Each row was made from one small tree. The marks that hang from a mark follow it in brackets, in the order of their numbers. Every link used is in the known rows. Write each row's tree.
Known rows
j324[j105[j207 j233] j115[j518]]: [  0.1  45.3   5.2 -16.9  25.8 -28.7  29.6  15.6  32.9   9.7 -21.8  13.4
 -61.7   3.2  -0.9 -37.5 -21.7 -38.1  69.2 -41.4 -10.9 -11.8  16.8  53.6]
j324[j105 j568]: [-21.7  10.1  -0.7 -49.0  30.3 -12.3  30.9   8.9 -18.0  21.9 -10.0  22.8
 -16.0  -1.8  -0.5 -22.4   6.7 -22.3  38.7 -15.8  -6.0 -30.9   6.5  14.0]
j105[j324]: [ 17.7  25.2  -7.7  -1.1   2.0 -17.3  20.1   0.1  -6.0  -9.1  -4.5 -11.2
  13.8  14.9  -0.1   7.4  -5.8   6.3   7.9  18.8  16.5  -7.4   2.3  27.6]
j488[j115[j518]]: [-10.3  24.6   7.5  34.6 -35.7  16.6  25.3   8.2  11.4  16.0   3.0  12.4
 -11.9  21.7 -10.1 -14.3  12.5   0.6  24.6 -19.7  -1.3  14.1   6.1   0.5]
j434[j102[j488]]: [ 12.0   4.7  19.7 -21.6   8.6  23.8  -5.4  -4.1   7.2  32.8 -26.9  -1.8
  29.1  -5.7  -5.0 -10.2 -18.1  -4.9 -21.3   4.6  39.1   9.4 -23.5   3.1]
j488[j323]: [  3.2   1.1  26.3  15.8 -24.8 -17.2  14.8  -7.1  14.6  22.7  -3.9   7.1
  24.4  29.4  -1.9  -1.6   2.7  -1.8  -9.9   3.9  -4.4 -23.5  -8.1  -9.3]
j233[j105]: [  1.3   6.5 -10.9   0.1  23.7 -29.5  -7.6   6.6 -26.5  16.9   7.0 -10.9
  -6.0 -16.7 -10.3  -8.4  10.6  20.2 -19.9  19.1   4.0  17.2   3.7   2.1]
j233[j105[j324[j115 j568]]]: [  7.2  36.8 -12.8  -4.8  31.7 -50.5  24.4   5.1 -31.9   8.6  -3.8  -0.2
   1.7 -20.4 -13.1  -5.4  11.4  14.2   8.2  22.1  13.0   5.1  17.9  22.8]
j102[j434 j488[j323]]: [ 31.9  16.6  17.0  22.0 -10.1  33.7 -18.8 -10.9   0.9  -1.7 -24.0 -27.3
  20.9  34.4 -25.1   6.2 -27.2 -17.7  -6.4  17.6   9.4  18.8  -4.8  11.9]
j105[j207[j573]]: [ 10.9  22.9  -5.6  -7.3  14.0 -11.4   2.0  16.8  24.0  -4.2   4.4 -12.5
  -0.2  18.3   7.0  -1.2 -30.8 -10.3  18.3 -13.1   5.8 -21.7  -1.8   9.4]
j323[j488]: [ -9.6   9.5  21.7  -9.6 -10.8 -20.0 -21.3   9.1  10.1  13.9   7.9   5.5
  -2.1   0.3  12.6  17.4 -33.9  -9.2 -31.1   2.2   8.5  13.3 -14.4   4.5]
j207[j105[j324] j573]: [ 11.2  21.0 -17.4 -13.0  -0.5 -13.6  34.6  -1.1  -3.4  10.0  28.5 -20.8
  -1.0  14.3  -7.7   9.3 -36.7   1.8  -1.5  29.4  35.2 -49.0 -26.2  38.4]
j102[j434 j488]: [ 30.1  15.5  -0.6  10.4   5.2  45.7 -29.0  -6.2 -10.0 -16.7 -21.2 -32.1
   3.9  14.6 -24.6   7.1 -28.2 -15.6   0.2  13.9  11.4  35.7   0.9  18.6]
j105[j207[j573] j233 j324]: [ 47.0  44.9 -10.3  -9.5  16.8 -33.1  33.1  11.0  50.8 -18.5 -13.4 -32.2
  -4.5  24.5  11.9  -1.9 -41.3  -0.6  40.2  19.6  -1.1 -30.0  10.4  60.3]
j488[j115 j323]: [  3.0  24.2  30.8  39.3 -51.8  -0.4  23.7   6.3  24.9  38.5  -0.7  12.0
  30.5  48.8  -1.6 -14.2  12.6  -4.3  -1.8  -6.2   1.1 -25.9   1.8 -20.2]
j434[j102]: [  9.2   0.1  20.3 -27.1   4.6   0.8  18.1  -2.8   4.5  33.2  -9.8   2.8
  10.0 -16.5  -3.1 -14.9  -5.2   3.1 -18.2   2.6  37.0  -0.9 -21.7   0.7]
j102[j434 j488[j115[j518] j323]]: [ 25.3  34.4  21.7  46.0 -36.2  46.2   0.1  -5.4   8.7   8.5 -22.6 -18.6
  12.7  50.7 -32.2  -3.3 -18.3 -17.9   9.1   2.7   9.0  28.5  -1.0  12.1]
j102[j434 j488[j115]]: [ 29.9  31.3   3.5  26.9 -13.6  57.5 -21.2   3.2  -2.4  -6.3 -18.6 -28.6
   8.2  27.8 -25.4  -2.0 -21.2 -18.2   4.8   7.2  15.7  34.4   6.9  11.2]
j324[j105[j207[j573]] j115[j518]]: [ -9.8  52.3   4.1 -22.2  23.6 -26.3  25.4  24.1  17.3  13.4  -6.0  10.4
 -49.3   7.4  -3.2 -24.8 -30.3 -40.2  64.8 -47.8   6.0 -25.8   0.8  41.9]
j233[j105[j207 j324]]: [ 18.1  34.8 -21.7   0.4  35.7 -50.1   3.2  13.7 -20.1   4.0  -1.3 -17.7
   2.9   8.7  -6.1 -10.9  -3.7  17.5  -6.2  18.7  18.5  10.7  13.7  22.8]
j207[j105[j233 j324[j568]]]: [ 11.2   9.2 -17.8  -9.3   9.3 -18.1  47.1 -17.3   0.1   3.9  -0.3   2.9
 -10.9   9.0  -9.1 -12.0 -11.0   2.0   9.6  29.7  12.9 -26.7   6.7  43.3]
j488[j115[j518] j323]: [ -6.7  25.9  33.1  51.3 -60.1   0.0  40.2   0.3  25.3  38.2  -1.9  18.9
  12.5  51.5 -11.5 -15.2  14.8  -2.0  13.9 -16.1  -5.3 -10.2  -1.9  -9.2]
j324[j105]: [ -8.8   8.7  -2.0 -33.0  18.8  -7.1   0.4  15.8  -6.8  20.8  -0.3  -0.9
 -22.4   9.4   3.5 -19.5  -6.9 -17.9  14.2 -11.3   3.9 -20.6  -5.7  16.8]

Write each row's tree
[ -4.3  18.6  -3.6 -50.0  43.8 -23.3  35.6  13.0  13.9  14.5 -22.6  15.7
 -28.9   7.8   7.4 -35.9  -6.4 -26.6  55.0 -19.1 -18.9 -33.3  21.0  31.6] => j324[j105[j207 j233] j568]
[-20.5  35.8   5.9 -43.4  34.2 -24.4  38.2  11.8 -11.1  17.3 -15.6  35.5
 -25.5 -20.3  -2.9 -25.5   3.0 -40.0  59.6 -32.8  -1.7 -34.9  18.9  21.0] => j324[j105 j115 j568]
[ 17.6  20.0 -14.0 -21.9   6.1 -19.1  57.4  -8.1  13.6   8.4  14.4 -15.9
 -10.6   2.9  -7.1   2.0 -32.9   2.5  20.5  37.8  14.1 -56.0 -12.0  52.3] => j207[j105[j233 j324[j568]] j573]
[ 23.1  32.5   4.2  34.0 -18.5  58.6 -10.2  -1.0  -2.0  -5.4 -19.5 -23.6
  -4.3  29.8 -31.9  -3.2 -20.2 -16.1  16.5   0.2  11.9  45.8   5.3  19.2] => j102[j434 j488[j115[j518]]]
[ 47.4  62.7  -6.5  -5.6  19.6 -41.4  38.0  12.5  55.6 -20.7 -18.5 -23.7
 -11.5  11.4  10.3  -4.8 -43.9 -12.3  55.2   9.0   0.8 -33.3  18.7  65.5] => j105[j207[j573] j233 j324[j115]]
[ -1.0  24.3  -5.5 -38.4  28.1 -15.6   2.2  27.3   9.6  17.5   2.0 -10.9
 -22.3  22.6   8.0 -19.5 -28.0 -24.7  27.1 -20.0   7.5 -36.5  -7.6  24.1] => j324[j105[j207[j573]]]
[  7.3  48.7 -17.4   0.0  39.0 -58.9  29.6   9.1 -22.6   3.8  -9.2   3.7
  -8.2  -2.8 -13.4 -14.1   1.9   8.8  24.1   3.3  13.4  11.5  24.4  30.1] => j233[j105[j207 j324[j115[j518] j568]]]
[ -8.6   8.9   0.9 -49.4  31.9 -15.3  39.3   5.9   4.3  19.8 -19.6  16.3
 -27.5  -8.0   3.0 -27.9   3.6 -20.1  47.7  -5.4 -22.2 -31.9  14.0  30.7] => j324[j105[j233] j568]
[  5.7  24.1  20.3  36.0 -30.8  33.1 -16.0   2.1  22.6  25.0 -24.6   2.1
  47.4  49.3  -5.0  -4.1  -9.9 -13.9  -3.8  -0.1   5.3  -1.9   0.4 -10.8] => j102[j488[j115 j323]]
[  8.2  23.0 -15.3  -4.5  33.7 -37.4  -7.0  17.8  -9.4  13.5   8.7 -19.1
  -6.0  -2.7  -5.2  -9.0 -10.5  13.0  -6.6   9.9   7.6   1.9   2.7   7.6] => j233[j105[j207[j573]]]
[ 12.9  49.1   4.6 -33.7  32.3 -28.7  18.0  24.9  39.3   9.9 -13.4  -2.2
 -43.8  -3.1   8.9 -29.7 -34.8 -40.6  59.2 -26.5  -5.0 -41.1  11.7  47.9] => j324[j105[j207[j573] j233] j115]
[  9.3  17.2  35.9   4.1 -20.6  24.3  14.4  -3.7  19.3  51.6 -27.0   7.9
  36.4  19.8 -10.5 -18.3 -10.8  -5.6 -14.7  -3.0  37.6   4.7 -23.4  -1.3] => j434[j102[j488[j115[j518] j323]]]
[ 28.3  41.2   0.6  -9.3  14.1 -33.5  58.0  -7.6  22.5 -14.8 -29.0   5.8
  -6.6 -14.2   0.6  -5.4  -4.1  -5.6  54.4  17.9 -10.9 -17.8  30.6  53.8] => j105[j233 j324[j115 j568]]
[ 38.9  45.7  -9.9 -21.2  25.4 -37.2  54.1   7.0  42.7 -16.3 -19.7 -16.8
  -0.7  17.1   8.9  -4.3 -31.8  -3.8  57.0  15.8  -7.7 -37.3  19.8  57.9] => j105[j207[j573] j233 j324[j568]]
[ 11.3  15.6  22.7 -10.0  -5.1  32.4  -1.0   2.9  12.3  39.8 -24.4   0.7
  32.6   3.8  -4.8 -16.4 -12.8  -5.4 -16.9   0.9  42.1   9.3 -18.1  -1.6] => j434[j102[j488[j115]]]
[ -1.0  23.5 -16.5  -6.7  11.0 -22.0  43.1 -11.6 -19.3   4.6   5.2  15.7
  -4.8   5.7 -12.4  -7.9  -9.9  -8.6   9.9  11.3  31.9 -27.4   5.7  31.1] => j207[j105[j324[j115 j568]]]
[ 31.1  31.9  21.3  37.7 -30.6  46.2 -11.8  -2.0   8.3   9.4 -21.9 -23.5
  25.4  49.3 -25.7  -3.2 -19.6 -18.7  -0.8  10.5  12.4  18.1   1.7   4.2] => j102[j434 j488[j115 j323]]
[ 14.5   5.5  32.2 -13.6  -3.3  16.0   1.4  -7.5  14.0  43.4 -28.5   1.4
  41.1   8.8  -5.3 -11.0 -17.0  -6.7 -25.7   6.6  37.7  -0.9 -26.2  -1.9] => j434[j102[j488[j323]]]
[-17.6  26.3  27.4  14.4 -35.6  -8.1  -3.5  14.7  16.9  24.8   9.8  14.0
 -11.3  15.0   5.5   7.2 -26.6  -8.6 -13.8 -11.7   8.2  23.0  -9.7   5.6] => j323[j488[j115[j518]]]
[ 13.4  16.5  34.7  -2.5 -17.2  24.0   6.2  -1.0  18.5  51.5 -26.4   3.1
  43.8  18.1  -6.2 -17.2 -12.3  -6.5 -21.8   2.9  40.0  -2.6 -21.7  -6.0] => j434[j102[j488[j115 j323]]]
[ 34.7  38.2 -11.5 -12.4  28.8 -36.5  48.5  -0.1  32.8 -19.1 -30.3  -3.3
  -1.3  20.1   8.1 -14.4 -15.4  -3.3  49.7  10.5  -8.4 -16.9  33.0  50.7] => j105[j207 j233 j324[j568]]
[ -1.3  11.9 -19.4  -8.7   9.4 -15.7  39.4 -13.2 -22.4   6.2   8.1   8.6
   1.1  15.2 -11.4  -6.0  -7.7   0.2  -0.6  19.8  29.6 -26.3  -0.5  26.8] => j207[j105[j324[j568]]]
[ 15.2  53.7 -16.8 -10.4  42.1 -59.1  26.2  16.2 -16.3   4.7  -1.4  -9.4
   1.8  -8.6  -8.8  -6.9  -9.6   7.4  21.8  13.3  16.7 -10.2  16.7  29.1] => j233[j105[j207[j573] j324[j115 j568]]]
[ 20.5  39.8 -20.8  -5.0  33.6 -50.5   8.0  18.2 -13.3   6.5   6.8 -26.5
   3.2   6.7  -5.1  -3.5 -14.1  17.9  -1.4  23.3  19.2  -4.0   4.6  26.9] => j233[j105[j207[j573] j324]]
[  8.5  17.1  -4.8 -33.3  31.0 -18.1   5.8  18.7  25.9  12.7 -14.0  -6.4
 -34.1  19.0  10.2 -33.5 -20.2 -21.9  31.9 -13.7  -9.0 -24.1   9.2  35.8] => j324[j105[j207 j233]]
[ -1.1  24.7  -1.9 -55.7  42.2 -23.0  40.3  17.5  21.0  17.0 -15.8   7.1
 -29.3   5.6   7.7 -28.9 -17.9 -26.5  60.8 -15.6 -17.8 -47.6  12.3  36.6] => j324[j105[j207[j573] j233] j568]
[ 24.0  18.8 -14.7 -14.1   0.0 -15.8  42.7  -5.4  18.9   7.5  18.6 -26.9
 -13.9   8.8  -4.5   2.7 -39.9   4.6   8.4  40.1  18.6 -49.7 -19.3  53.4] => j207[j105[j233 j324] j573]
[ 21.2  43.2   2.1  -1.1   8.0 -33.0  69.1 -12.0  23.1 -14.2 -29.4  11.2
 -19.6 -12.4  -5.8  -5.8  -2.4  -4.5  64.6  10.8 -14.8  -7.3  28.0  61.2] => j105[j233 j324[j115[j518] j568]]
[  3.0  45.5  -1.0   0.0   6.4 -29.8  58.0  -6.5  -8.7 -10.6 -16.3  19.5
  -2.0  -3.8 -10.7   2.9   2.1  -7.6  51.4  -3.5   8.8  -6.3  18.4  38.0] => j105[j324[j115[j518] j568]]
[ 14.8  68.5  -6.5  -7.6  20.4 -41.3  59.2  10.0  14.9 -14.7 -12.7   6.5
  -3.1  14.9  -3.0   1.7 -28.1 -17.7  68.9 -16.7  13.8 -28.2  16.4  47.2] => j105[j207[j573] j324[j115[j518] j568]]
